Each row comes from the steps of one path. Every step used is in the known rows, and no mark comes twice. Write the path behind each row, first mark first.
Known rows
zosu-kozupok: [-12  18  16   3  21   6  23 -18  -5  18  25  14  10 -17   3  17  -7  11
   4  -2]
pegu-ritim-tizom-buzag-tafi-zosu: [ -3 -12  23   2   9 -21  19 -35  12  12   8  -2  26 -40   0  -5   4  -8
   7  12]
zosu-pegu-buzag-kozupok-ritim: [ -5   2  11  -8  11  -2  19 -25  12  32  32   5  11 -18  -5  19   4  11
  -4  13]
tafi-buzag-kozupok: [ -5 -10  11 -13  13  -4  17 -15  10  19  19   4   9 -11   2  23   1   2
   8   1]
ritim-pegu-buzag-tafi-zosu: [ -4 -11  24  -1   3   0  18 -18  18  37  22   3  11 -21 -13  14   6  17
  -6  12]
kozupok-ritim-pegu-buzag-tafi: [  4  -6  13  -1  -4   2  19 -31   4  31  24  -7   5 -38 -14  10   2  18
 -11  13]
laga-tizom-buzag-tafi: [ -2  -6  36  -4  -7 -18   5 -29  17  -6   4   8  12 -25  13   9   5   5
  -3  18]
pegu-buzag-tafi-ritim-kozupok: [-14 -19  17  -7   7   4  11 -11  24  17  22   3   7 -24   7   6  -1   6
  10  17]
tafi-zosu-pegu-buzag-kozupok-ritim: [ 10 -11  15  -7  19 -11  17 -30  25  35  22   1  23 -28   5  16   8  16
   2   2]
zosu-pegu-buzag-tafi-ritim-kozupok: [-14  -4  18  -7   8   0  22 -15  21  27  24   7  13 -20  -3  20   3   9
   1   7]
zosu-pegu-buzag: [ -2  -3  22  -7  12  -8  25 -21  17  29  31  12  14 -18  -7  17   9   6
  -6  11]
tafi-zosu-tizom: [  9 -18  36  10  23 -21  18 -29  17  19  10  15  27 -25   6   5  18  -2
  -3   4]
buzag-tafi-ritim-tizom: [-14 -13  36  13   8   9  17 -11  22   6   3   9  21 -31  -3   7   3  -1
   7   2]
zosu-kozupok-ritim-pegu: [ -6  22   6   1   8   7  25 -30 -12  29  26   1   6 -28  -6  20  -8  21
  -3  -4]
laga-tizom-buzag-tafi-zosu-pegu-ritim-kozupok: [ -4  -4  25  -9  -6 -25   6 -33  20   2   4   1  16 -29  14  14   4  10
   3  14]
ritim-tizom-buzag: [ -7  -5  47   1   2 -17  17 -37   4   2   4  18  17 -24   1  -1   2  -4
  -6  19]
pegu-buzag: [  0 -17  21  -8  13  -6  15 -19  16  20  33  11   8 -21   2   3   4   2
   1  23]
tizom-buzag-tafi-zosu-kozupok-ritim-pegu: [ -3   1  26  -4  -1  -3  18 -33  12  20 -11  -6  13 -26  16   9   3  15
  -8   1]
kozupok-ritim-tizom-buzag-tafi-zosu: [  4  -9  30   2  -3 -10  17 -43   6  11   2  -2  16 -44   2  -1   1   9
  -7  13]
kozupok-ritim-tizom-buzag: [  6  -4  29   0  -4 -12  19 -46  -2   9   9   2  12 -41  -2   0   0   5
 -10  16]
tizom-buzag-kozupok-ritim: [ -1   6  18  -6   2  -3  10 -40   1  12   2  -2   6 -17  18   7   0   8
  -9  14]
buzag-tafi-zosu-pegu-ritim: [ -6 -11  26  11  18   2  21  -9  26  25   6   1  27 -33  -2  12   7   8
   2  -3]

Write each row's path
[-10   6  16   8  11   7   6 -28  -4  16  23   5  10 -24  -3   8  -7  11
  -1  17]  buzag-kozupok-ritim-tizom
[-19  -6  24   8   9  14  15  -5  19  10   5   5  12 -25   3  13  -4   6
   9   0]  buzag-tafi-ritim-kozupok
[ -3  -2  27  -3   2  -4  17 -32  14  15 -11  -4  14 -27  21   6   2  11
  -6   3]  tizom-buzag-tafi-zosu-kozupok-ritim
[ 10   2  16   4  -1  -1  23 -35  -3  28  23  -3   7 -37 -17  14   2  16
 -14   6]  kozupok-ritim-pegu
[ -5  -3  18   1   9 -18  16 -37   3  11  16   1  21 -32  -1  -3   1  -9
   7  16]  pegu-ritim-tizom-buzag-kozupok
[  8  -2  10  -6  16  -6  20 -33  13  35  20  -2  18 -33   6  15   0  22
   5  -4]  tafi-zosu-kozupok-ritim-pegu-buzag
[ -8 -10  11  -8   9   0   5 -27   8  21  34   3   6 -23   3   2  -3   9
   4  29]  pegu-buzag-kozupok-ritim-tizom
[ -1  -7  28  -3   5 -11  19 -30  21  17 -10  -4  20 -26  16   6   9   4
  -5   3]  tizom-buzag-tafi-zosu-pegu-ritim
[  3   3  24  -9 -11 -18   1 -42   7   3  12   2   8 -22  10  15   3  12
  -5  19]  laga-tizom-buzag-kozupok-ritim-pegu
[  0  -5  30   3  -5  -7  17 -41   1   8   5   0  12 -42  -2  -1  -1   7
 -10  16]  kozupok-ritim-tizom-buzag-tafi
[ -4  -6  32  -3  -1  -2  17 -28  19   5 -12   1  13 -22  18   7   6   0
  -3   3]  tizom-buzag-tafi-ritim
[ -3 -12  10 -14   6  -7  16 -25   5  18  18  -2   9 -22  -1  19  -1   5
   7   4]  tafi-buzag-kozupok-ritim-tizom
[ -7 -11  33  12  18   5  20  -6  26  24   4   7  25 -28  -1  14   7  11
  -1  -3]  buzag-tafi-zosu-pegu
[-10 -23  25  -5   6   1  12 -15  27  14  19   5  14 -27   3   1   4   1
   9  19]  pegu-buzag-tafi-ritim-tizom
[ -8 -10  41  10   3 -18  16 -34   8   2  -7  12  17 -17  12   0  19 -13
 -11  10]  zosu-tizom-buzag-tafi-ritim
[ -7  -1  17  -3   5   3  13 -22   7  36  32   6   5 -11 -13  17   3  16
  -6  17]  ritim-pegu-buzag-kozupok
[-10  -9  13  -7  16   3   5 -17  13  22  35   8   6 -12   6   6  -1   6
   5  26]  pegu-buzag-kozupok
[ -6   0  31   8   5 -19  11 -42  -4   7   3  10  12 -13  12   0  15  -8
 -15  17]  zosu-tizom-buzag-kozupok-ritim
[  7 -13  20  -6  17 -13  17 -32  24  32  20   3  25 -30   2  14   7  15
   2   6]  tafi-zosu-pegu-buzag-kozupok-ritim-tizom
[ -2  -8  30  -4   4  -7  15 -39  17   3   3   8  20 -24   9   9   3  -5
   9   3]  tafi-ritim-tizom-buzag-kozupok
[  7 -11  17  -8   3  -3  22 -31  23  24  21   2  13 -24  -5  18   9   4
   6  -1]  tafi-ritim-pegu-buzag
[  8  -5  21   0   5   0  25 -29  18  21  15   5  16 -24  -9  21   8   4
   4  -9]  tafi-ritim-pegu
